Known rows, with every way that one mark hangs from another
k_808[k_258[k_949[k_863]] k_840]: -.26; .09; .24; .01; .33; -.01; .18; -.17; .09; -.05; .00; .02; -.43; .10; .32; -.02; -.78; -.31; -.11
k_799[k_949[k_840[k_808[k_258]] k_863[k_30]]]: -.03; -.09; .04; .09; .21; -.12; .22; .01; -.05; .07; -.13; -.09; .11; .01; .13; -.23; .48; -.08; .15
k_949[k_840[k_808[k_258]] k_863[k_30]]: -.10; -.35; .18; .08; .15; -.01; .05; .06; -.07; -.05; -.15; -.16; .13; -.01; .37; -.10; .57; -.08; -.18
k_799[k_949[k_863]]: -.28; .16; .09; .06; .25; -.02; .22; -.10; -.05; .06; -.08; .15; -.06; .12; -.08; -.20; -.07; .03; .11
k_840[k_808]: -.30; .50; .22; .09; -.06; .19; -.08; .26; .00; .02; -.04; -.11; -.29; .07; .28; -.12; .42; .19; -.16
k_863[k_30 k_949[k_840]]: -.06; .07; -.05; -.01; .06; -.11; -.16; .09; .14; .07; -.31; .10; -.13; .16; .34; .08; .26; -.04; .09
k_581[k_808[k_258[k_949[k_863]]] k_840]: -.30; .43; .25; -.10; .20; .01; -.22; -.27; .14; .10; -.31; .35; -.42; .04; .45; .08; -.65; .01; -.14
k_799[k_949[k_840 k_863[k_30]]]: -.08; -.16; .01; .05; .27; -.17; .21; -.07; -.03; .08; -.09; .07; .11; .06; .04; -.18; .18; -.01; .18
k_258[k_949[k_863]]: -.33; .05; .13; .07; .32; .11; .07; -.19; .01; -.09; -.17; .04; -.14; .11; -.11; .03; -.70; .05; -.24
k_840[k_808[k_258]]: -.28; .49; .25; .09; -.05; .22; -.01; .19; .05; .00; -.13; -.28; -.30; .09; .27; -.14; .28; -.02; -.13
k_949[k_258 k_840[k_808] k_863]: .22; -.34; .08; .12; -.41; .18; .08; .23; -.18; -.07; .25; -.10; .06; -.18; .14; -.16; .68; .04; -.41
k_581[k_808[k_258[k_949] k_840]]: -.30; .46; .25; -.09; .24; .05; -.07; -.16; .17; .06; -.18; .10; -.48; .11; .49; .04; -.59; .08; -.17
k_799[k_949]: -.24; .40; .05; .05; .13; -.03; .16; -.02; .05; .12; -.04; .02; -.18; .14; -.08; -.18; -.13; .06; .24
k_840[k_808[k_258[k_949]]]: -.24; .46; .20; .11; .04; .21; .03; .13; .06; -.03; -.18; -.33; -.28; .06; .17; -.10; .06; -.03; -.15
k_863[k_949]: -.30; .46; .00; .06; -.08; .10; -.13; .10; .10; .05; -.20; .18; -.38; .19; .17; .05; .01; .01; -.05
k_808[k_258 k_840]: -.28; .31; .26; -.02; .15; -.02; .12; -.02; .14; .03; .11; .00; -.52; .15; .46; -.05; -.49; -.26; .03
k_808[k_258[k_949[k_840]]]: -.21; .15; .09; .07; .07; .06; .10; -.15; .16; -.04; -.18; -.37; -.22; .09; .02; .00; -.64; -.23; -.05
k_840[k_808[k_258[k_949[k_863]]]]: -.26; .34; .23; .11; .09; .22; .06; .08; .02; -.06; -.20; -.26; -.23; .06; .17; -.12; .06; -.05; -.22
k_258[k_949[k_840 k_863]]: -.18; -.17; .03; .11; .20; .00; .07; -.13; .01; -.07; -.06; -.07; -.04; .01; -.04; .04; -.46; .01; -.22

Rows
.21; -.01; -.07; -.03; -.22; -.01; -.10; .15; .10; .04; -.18; .07; -.10; .09; .22; .06; .31; -.05; .00
k_863[k_30 k_949[k_258 k_840]]
-.28; -.03; .16; .01; .43; .08; .05; -.21; .03; -.09; -.29; .06; -.06; .14; -.08; .04; -.67; .04; -.19
k_258[k_949[k_863[k_30]]]
-.15; -.26; .05; .05; .32; -.03; .06; -.17; .03; -.08; -.17; -.06; .03; .04; .00; .05; -.45; .01; -.17
k_258[k_949[k_840 k_863[k_30]]]
.19; -.23; -.02; .03; .00; -.08; .26; -.02; -.08; .05; .04; .04; .14; -.03; -.07; -.21; .24; -.03; .10
k_799[k_949[k_258 k_840 k_863[k_30]]]
-.27; .55; .23; -.11; .14; .01; -.25; -.23; .19; .13; -.29; .29; -.49; .05; .46; .10; -.68; .02; -.08
k_581[k_808[k_258[k_949]] k_840]
-.30; .35; .27; -.09; .30; .06; -.04; -.20; .12; .04; -.17; .16; -.42; .10; .47; .03; -.56; .07; -.21
k_581[k_808[k_258[k_949[k_863]] k_840]]
.30; -.46; .12; .05; -.24; .11; .08; .19; -.15; -.08; .09; -.11; .18; -.13; .21; -.13; .71; .03; -.34
k_949[k_258 k_840[k_808] k_863[k_30]]
-.10; -.35; .15; .08; .14; -.03; -.01; .10; -.09; -.03; -.08; -.05; .13; -.02; .37; -.09; .65; .07; -.21
k_949[k_840[k_808] k_863[k_30]]
-.14; -.11; .04; .14; .15; .06; .05; -.01; -.03; -.07; -.09; -.12; -.04; -.03; .05; -.01; -.12; .04; -.27
k_258[k_949[k_840[k_808] k_863]]
-.17; -.44; .12; .02; .20; -.08; .02; -.07; -.04; -.04; -.06; .03; .14; .05; .25; -.03; .17; .03; -.14
k_949[k_840 k_863[k_30]]
.21; -.56; .09; -.01; -.18; .06; .09; .02; -.10; -.08; .10; -.01; .18; -.05; .09; -.07; .21; -.01; -.26
k_949[k_258 k_840 k_863[k_30]]
-.11; .30; -.06; .14; -.24; .04; -.11; .23; .09; .06; -.14; -.06; -.28; .05; .32; -.01; .53; -.09; -.06
k_863[k_949[k_840[k_808[k_258]]]]
.15; -.16; -.03; .08; -.13; -.03; .27; .02; -.10; .06; .15; .01; .07; -.05; -.12; -.23; .20; -.03; .02
k_799[k_949[k_258 k_840 k_863]]
.01; -.24; .25; -.07; -.01; .20; .10; -.06; -.10; -.12; -.06; .14; .03; .08; -.02; -.10; -.12; .03; -.30
k_949[k_258 k_863[k_30]]
.16; .10; -.08; .07; -.25; -.04; .20; .09; .00; .11; .18; -.10; -.06; -.04; -.10; -.21; .16; .01; .16
k_799[k_949[k_258 k_840]]
-.10; -.19; .07; .09; .29; .01; .04; -.05; -.01; -.07; -.19; -.12; .04; -.01; .09; .01; -.09; .05; -.21
k_258[k_949[k_840[k_808] k_863[k_30]]]
